Each row comes from the steps of one path. Every step used is in the known rows, and no mark comes twice. Write the path behind each row, first mark first.
Known rows:
nulet, vezom, forepi, vevi: [ -2.3  11.4 -19.9 -11.8   0.5  25.7  10.1   0.7   9.7   6.8 -14.4  13.4
 -12.5  -4.2   1.3   8.2  42.0  -1.9  10.7  -6.6   0.7  -5.1   4.3   6.1
  10.4]
vina, zamot, luvuv, vevi, nulet: [  4.7   8.6  18.6   0.2 -17.5  25.2  -9.0  12.0 -13.8 -15.3 -37.2  23.4
   5.1  26.8  -5.5  -6.8  67.8 -18.3  -6.7  -9.5  34.9 -13.7   3.0 -10.1
 -17.5]
vevi, vina, zamot, luvuv: [ -1.4  13.9  19.3  18.4 -25.1  35.5 -13.1   5.7  -6.6   8.6   5.3  12.1
  18.3  16.8  -5.6 -12.5  28.2  -9.9  14.0 -12.0  20.5 -14.5  -4.5 -13.1
  -9.5]
vevi, vina: [ -3.1   1.8   3.2   8.3  -6.7  12.6  -5.5   0.7   3.4   9.9  16.2  -0.8
  15.8   1.7  -8.6  -3.3  18.8   7.1   1.7  -8.6  -2.1  -6.9   2.0 -16.4
  -1.9]
zamot, luvuv, vevi, nulet, vezom, forepi: [  5.7  14.7  -3.1  -1.5 -14.1  28.6   2.8  10.9  -4.0 -19.9 -63.4  21.5
  -4.7  11.5 -13.2  13.5  77.1 -10.0   2.4 -15.4  10.3 -10.0   8.9  -2.2
  -2.3]
vevi, nulet, vezom: [ -0.7  -3.7  -2.9   1.1  -7.0  -6.6  -5.3   6.6   9.0  -4.1 -16.1  -2.1
   5.4  -0.2 -16.7  11.0  37.9   8.9  -6.1 -10.7  -3.8  -0.5   2.2  -3.9
  -0.9]
forepi, vevi, luvuv: [ -4.3  -0.7  -3.9  -7.4  -5.6   1.0  -4.7  -5.9   4.3  17.2 -17.9  19.0
  -9.8   7.0   1.8  -4.7  38.6  15.1   2.3   2.0   3.7  -3.7   4.4 -16.3
   1.6]
luvuv, vezom: [-3.2  1.8  1.3  8.8 -3.6  0.4  8.1 -0.5 -2.3 -1.1 11.0  7.3 -4.2 -4.0
 -1.3  3.5 12.7 -8.4  2.8 -9.6 -8.5 -0.7 -4.5 -3.6 -9.9]
nulet, vezom: [ -0.7   2.0  -0.1   7.0  -5.9  -8.2  -0.6   3.6   8.0  -7.7   4.2  -4.3
  -3.3  -4.4  -8.9   8.8   5.9   2.3   5.9  -9.9 -10.3   0.4  -1.2   4.4
   6.4]
luvuv, vezom, forepi, vevi, nulet: [ -5.1   4.6 -21.5 -15.8   0.7  36.6  14.8   1.6   1.8  18.6 -24.0  26.9
  -3.9   0.5   1.8   5.0  79.6  -5.9  -3.5  -7.7   8.8  -7.9   4.2  -6.0
 -13.8]
forepi, vevi: [ -1.8  -1.7  -6.2 -10.0   3.0   5.9  -0.3  -1.7  -0.7   3.9   2.5  12.1
  -8.2   5.6   3.1  -1.3  24.4  -0.7  -0.5  -0.5   4.5  -3.5   5.7  -1.3
   1.1]
luvuv, vezom, forepi: [ -2.4  12.9 -12.3  -0.4  -0.3  27.8  19.2  -0.6   0.2   8.7  -8.2  13.3
  -5.2  -9.0   6.0   3.5  23.4 -11.6   8.8  -6.8  -2.8  -3.9  -5.8   0.2
  -8.3]
vezom, forepi, vevi, vina, zamot: [ -7.1  18.7  -7.6 -11.9  -6.8  59.4   3.6   2.5   6.4  33.2   8.5  21.3
  11.6   6.8   6.6 -16.7  63.3  -7.7   9.8  -6.2  28.7 -18.3  -2.4 -10.7
  -4.2]
laru, luvuv, vezom, nulet, vevi, vina, zamot: [  7.7  17.7  16.2  31.3   3.6 -14.0  -1.1  -7.0  -3.6  40.2  11.0  24.1
  -2.0  -0.5   4.2  -9.3  36.1   0.6  10.6 -30.7  26.6 -14.9 -19.0 -30.0
  -2.6]
luvuv, lona: [ -3.5  -3.5   7.3   1.8  -3.7  -8.9   3.2   1.5 -16.0  -8.1  13.4  -4.6
   6.0   1.2   1.8   4.3  29.9  -8.1  -9.2  -6.2  -2.4  -1.5   7.9   7.9
  -5.7]
luvuv, zamot: [ -0.9   2.9  10.7   8.4 -14.7   8.2   0.9   3.4  -4.7  -1.2  20.1   7.3
   1.8  -0.3  -4.4   7.4  23.3  -0.3   2.7  -5.9  -4.5  -1.1   0.9  -8.4
  -0.4]
forepi, vevi, nulet, vezom, luvuv: [ -6.5   1.6 -13.7 -14.5   3.8   3.7   1.8   8.9   7.8   1.1 -32.0  14.1
  -4.8   0.1 -15.2   5.7  62.5   9.5   0.3 -15.2   0.0  -4.3   7.2   0.5
  -0.4]
vezom, forepi, vevi, nulet: [ -2.8   3.5 -22.1 -24.8   6.4  35.0   6.4   1.3   3.3  20.7 -36.2  19.5
  -0.6   4.6   2.4   1.0  66.2   1.4  -5.6   1.9  18.3  -6.5   8.2  -4.6
  -3.7]
zamot, luvuv, vezom, forepi, vevi, nulet: [ -1.5  10.0 -14.5  -4.6  -9.4  46.4   9.7   3.1 -10.2  10.0 -48.9  34.9
  -9.1  10.7  -0.8   6.5  79.2 -12.9   7.4 -11.2  11.6 -10.7   6.2  -4.9
 -14.3]
laru, luvuv: [  0.8   1.7   3.7  13.1   6.4 -23.6  -4.3  -7.8  -5.5  15.6  -9.4   1.4
 -15.9   4.1   6.8   3.2  -0.3   1.1   9.3   0.6   8.1   6.4  -4.5  -1.2
   9.1]
forepi, vevi, vina: [ -4.5  -0.6  -2.4  -1.8  -3.7  18.0  -5.4  -1.0   2.9  15.9  20.3  11.2
   6.9   7.7  -5.8  -5.7  43.8   7.1   1.1  -8.7   3.5 -10.4   7.2 -16.8
  -0.8]
forepi, vevi, luvuv, vezom, nulet: [ -4.6   7.3  -1.6  -0.1   1.8   3.0   7.9  -3.8   1.4  24.3 -22.2  37.8
 -15.8  -7.7   5.9  -3.2  23.4  11.9   6.4 -14.4  -3.3  -6.3  -3.0 -34.3
  -1.9]

Which path is each row?
[ -4.9  10.4 -16.3 -15.2  -1.7  26.3   5.7  -6.3   6.5  26.9 -38.3  25.1
 -10.0   1.5   8.4  -5.4  48.8  11.5   9.1   5.2  10.2  -6.7   2.9 -12.1
   2.6] | vezom, forepi, vevi, luvuv
[ -3.6  20.2  13.1   2.9 -12.8  19.3   1.3  14.9   6.9 -10.1   5.3  12.1
  12.1   4.2 -16.2 -11.5  64.6  -4.1   8.2 -27.9  11.6 -16.2  -3.3  -9.7
  -7.3] | nulet, vezom, luvuv, vevi, vina, zamot
[  9.7   3.2  13.4  17.6 -19.3 -19.3  -7.1  -4.6   0.0   8.0  -1.5  14.9
   0.6   4.5 -10.9   4.4  59.8  24.5  -1.3  -9.8   4.0  -7.8  -1.4 -17.5
  -1.4] | nulet, vevi, luvuv, zamot
[ -4.6   3.2   4.1  12.0 -12.4  -5.2   3.6  -3.9   1.6  10.3  -7.8  14.3
  -4.9  -2.4  -3.1   0.1  27.0   8.5   5.7  -8.1 -10.6  -2.0  -6.8 -17.1
 -11.9] | vevi, luvuv, vezom
[ -2.8   9.3 -19.9 -19.4   7.4  34.0  10.7  -2.3   2.3  15.4 -17.9  18.2
 -10.2   0.6  10.4  -0.9  35.0  -4.4   5.2   2.8  12.2  -6.1   4.9   2.1
   4.8] | vezom, forepi, vevi
[ -2.5  -5.7  -9.1  -8.1  -4.1   0.9  -4.7   4.8   9.2   1.3 -13.9   9.0
  -3.6   5.2 -13.8  10.9  61.5   6.7  -6.1 -11.0   0.9  -3.9   8.2  -5.4
   1.2] | forepi, vevi, nulet, vezom
[ -3.6  26.5   0.4   7.5 -23.8  58.7  -2.7   6.8   3.1  15.2 -10.2  25.0
   3.9  13.4  -4.8  -5.1  68.3 -12.5  24.9 -19.6  21.5 -20.1  -2.1  -7.3
   0.4] | nulet, vezom, forepi, vevi, vina, zamot, luvuv
[ -4.2  13.8  -5.5  -6.1 -16.3  36.2   7.2  -2.4   2.9  25.7 -18.4  32.7
  -8.9   1.3   3.5   1.9  71.7  12.7  12.0  -1.0   5.0  -7.6   4.0 -20.4
   3.9] | vezom, forepi, vevi, luvuv, zamot
[ -8.2   1.3  -1.2  -2.0  -3.9 -12.2   6.0  12.7  -8.1 -11.3 -19.9  -3.1
  10.5  -4.3 -16.8  11.3  66.6   3.0  -8.3 -21.4  -6.8  -1.6   8.3   8.9
  -7.1] | vevi, nulet, vezom, luvuv, lona
[  3.6  10.1  -7.4   0.0   3.8  -6.0   4.6   1.0   3.6   3.3 -51.6  13.6
 -16.5   4.9  -3.6  13.5  77.4  -2.9   2.0 -11.8  15.5  -1.6   2.0  -4.3
   7.3] | laru, luvuv, vevi, nulet, vezom, forepi
[ 11.6   7.6   2.9   7.8   5.8 -24.7  -2.6  -7.0   3.7  20.4 -37.8  20.3
  -3.0  -6.9  -0.5  -4.6   8.2  27.8  -3.3 -10.5   9.8  -7.8  -5.4 -24.9
   7.1] | vezom, nulet, vevi, luvuv
[ 12.3  21.6  16.9  22.5  -7.5   5.3   2.5   2.2 -14.5   4.3 -20.5  33.2
  -5.8   3.7   4.4  -5.5  16.8 -14.5   8.3 -25.8  21.7 -16.5 -13.9 -10.8
 -10.3] | vina, zamot, luvuv, vezom, nulet, vevi
[ 12.7   8.8   5.0  25.4  16.6 -41.5   6.3 -11.3  -8.0  22.9 -13.2  20.7
 -22.2  -7.6   7.7   6.8   5.5   3.5   6.3 -21.1   7.3  -1.9 -12.4 -14.0
   5.5] | laru, luvuv, vezom, nulet, vevi
[ -7.7  21.1  -3.7   9.9  -5.5  35.7   8.0  -6.5  -0.5  45.9   9.8  30.0
  -9.5   7.1  12.2  -9.4  76.6 -14.2  21.8 -15.3  26.4 -12.6 -11.0 -15.9
  -6.6] | laru, luvuv, vezom, forepi, vevi, vina, zamot
[-4.3 11.2  5.8  2.3 -6.8 10.0  8.2  7.7 -4.9 -2.4 -1.5 12.9  2.4 -5.2
 -5.9  2.6 23.5  2.8  9.9 -9.7 -6.6 -0.6  0.1 -2.4 -1.9] | vezom, luvuv, zamot
[  5.8  13.7  22.0   4.5 -16.5  24.1  -5.5   9.0 -14.5 -20.7 -20.3  21.2
  -2.7  22.7   3.2 -10.4  36.8 -23.8   3.9  -8.2  28.0 -12.8  -1.0  -1.4
 -10.4] | vina, zamot, luvuv, vevi
[ -3.4  18.7  -6.7  -4.0 -15.9  58.2   7.4   6.6 -10.3  18.0 -39.6  39.0
  -3.5  15.8   4.9  -3.9  87.1 -24.2   8.5 -11.3  31.6 -14.9  -2.8  -8.3
 -21.1] | vina, zamot, luvuv, vezom, forepi, vevi, nulet
[  7.3  15.0  -8.7   8.2  -6.3   0.4  11.8  -9.3   4.5  18.2 -30.3  20.9
  -7.2  -4.9   0.5   2.7  59.8  12.0   4.4 -12.1   6.4 -10.0  -7.2  -7.8
 -10.8] | nulet, vevi, luvuv, vezom, forepi
[  0.2   9.2  17.9   1.5 -13.1  26.4  -4.9   7.1   0.2  -0.7  18.7  12.0
  17.1  14.2  -5.3 -15.9  57.1 -10.1  -3.2 -14.5  22.8 -17.4  -1.1 -20.0
 -11.3] | luvuv, vevi, vina, zamot
[ -0.9   2.2   4.4  20.3   2.0 -23.4   4.8  -7.8  -6.2  12.7   0.9   8.5
 -21.5   0.3   5.9   7.3  13.7  -6.7  12.9  -8.6  -1.8   5.0  -8.3  -4.5
  -1.7] | laru, luvuv, vezom
[  8.2   9.2   5.4  20.1   3.9  -6.4   4.9  -2.4   0.3  16.8  10.6  18.9
   9.5  -9.6  -7.7  -0.1  25.5  10.0  -1.6 -32.0  -1.6 -16.2  -5.5 -28.6
  -5.2] | luvuv, vezom, nulet, vevi, vina
[ -5.1  15.6  -6.6   0.4 -22.1  26.0   6.2   0.8  11.3  16.6 -18.3  28.7
 -12.6  -3.1  -5.2  10.9  79.1  14.7  16.6 -10.3  -5.2  -8.0   2.7 -16.9
   9.1] | nulet, vezom, forepi, vevi, luvuv, zamot
[ -4.2   6.2 -18.3  -2.2   7.4  13.0  10.7  -7.0  -2.7  33.6 -32.5  28.3
 -22.9   4.0   8.1   8.3  80.6  -5.4   6.1  -7.5  16.9  -1.5  -0.1  -8.8
  -4.8] | laru, luvuv, vezom, forepi, vevi, nulet
[ -9.3  19.4  -7.0  -2.6 -10.7  61.3  12.4   2.3   4.2  31.4  17.0  28.3
   7.9   2.7   5.2 -13.1  77.9 -14.3  12.1 -16.5  20.4 -19.8  -5.4 -15.6
 -15.2] | luvuv, vezom, forepi, vevi, vina, zamot
[  8.8   2.3   5.6  16.8  -9.7 -24.8   0.7  -8.8   1.9   9.4  -8.7  14.4
  -8.9   0.4  -7.1   2.2  49.5  16.8  -1.3 -15.2  -0.2  -7.4  -5.4 -14.7
 -13.9] | nulet, vevi, luvuv, vezom
[  9.8  11.0  14.7  16.0  -7.4 -13.1  -2.1  -3.3  -0.4  18.2 -17.3  27.5
  -1.2  -6.4  -5.3   2.5  32.1  26.5   0.7 -16.3   3.7  -9.3  -4.2 -32.8
   6.9] | vezom, nulet, vevi, luvuv, zamot
[  8.1  26.9   7.4  23.3 -20.7  41.0   3.5   0.5  -8.3  14.1  -7.2  25.3
  11.3  10.9  -3.4  -6.4  73.7 -13.8  15.2 -25.9  26.2 -23.4 -10.5  -9.5
 -19.0] | nulet, vevi, vina, zamot, luvuv, vezom, forepi
[  7.4  18.0  26.7  24.5 -14.1   7.2  -7.4   4.7 -24.7   8.3   2.0  20.3
  22.1  10.5  -2.4  -9.3  51.1  -7.1  -1.9 -30.9  27.8 -23.3  -1.7 -15.6
  -7.6] | vezom, nulet, vevi, vina, zamot, luvuv, lona
[ -2.8  10.8  -5.4   1.5   0.7  -5.3   7.1   7.1   7.1 -10.0 -14.9   0.7
  -3.6  -9.4 -10.1   4.9   5.1   4.6  11.0 -14.3 -11.4   1.2  -2.2   7.2
   4.3] | nulet, vezom, luvuv
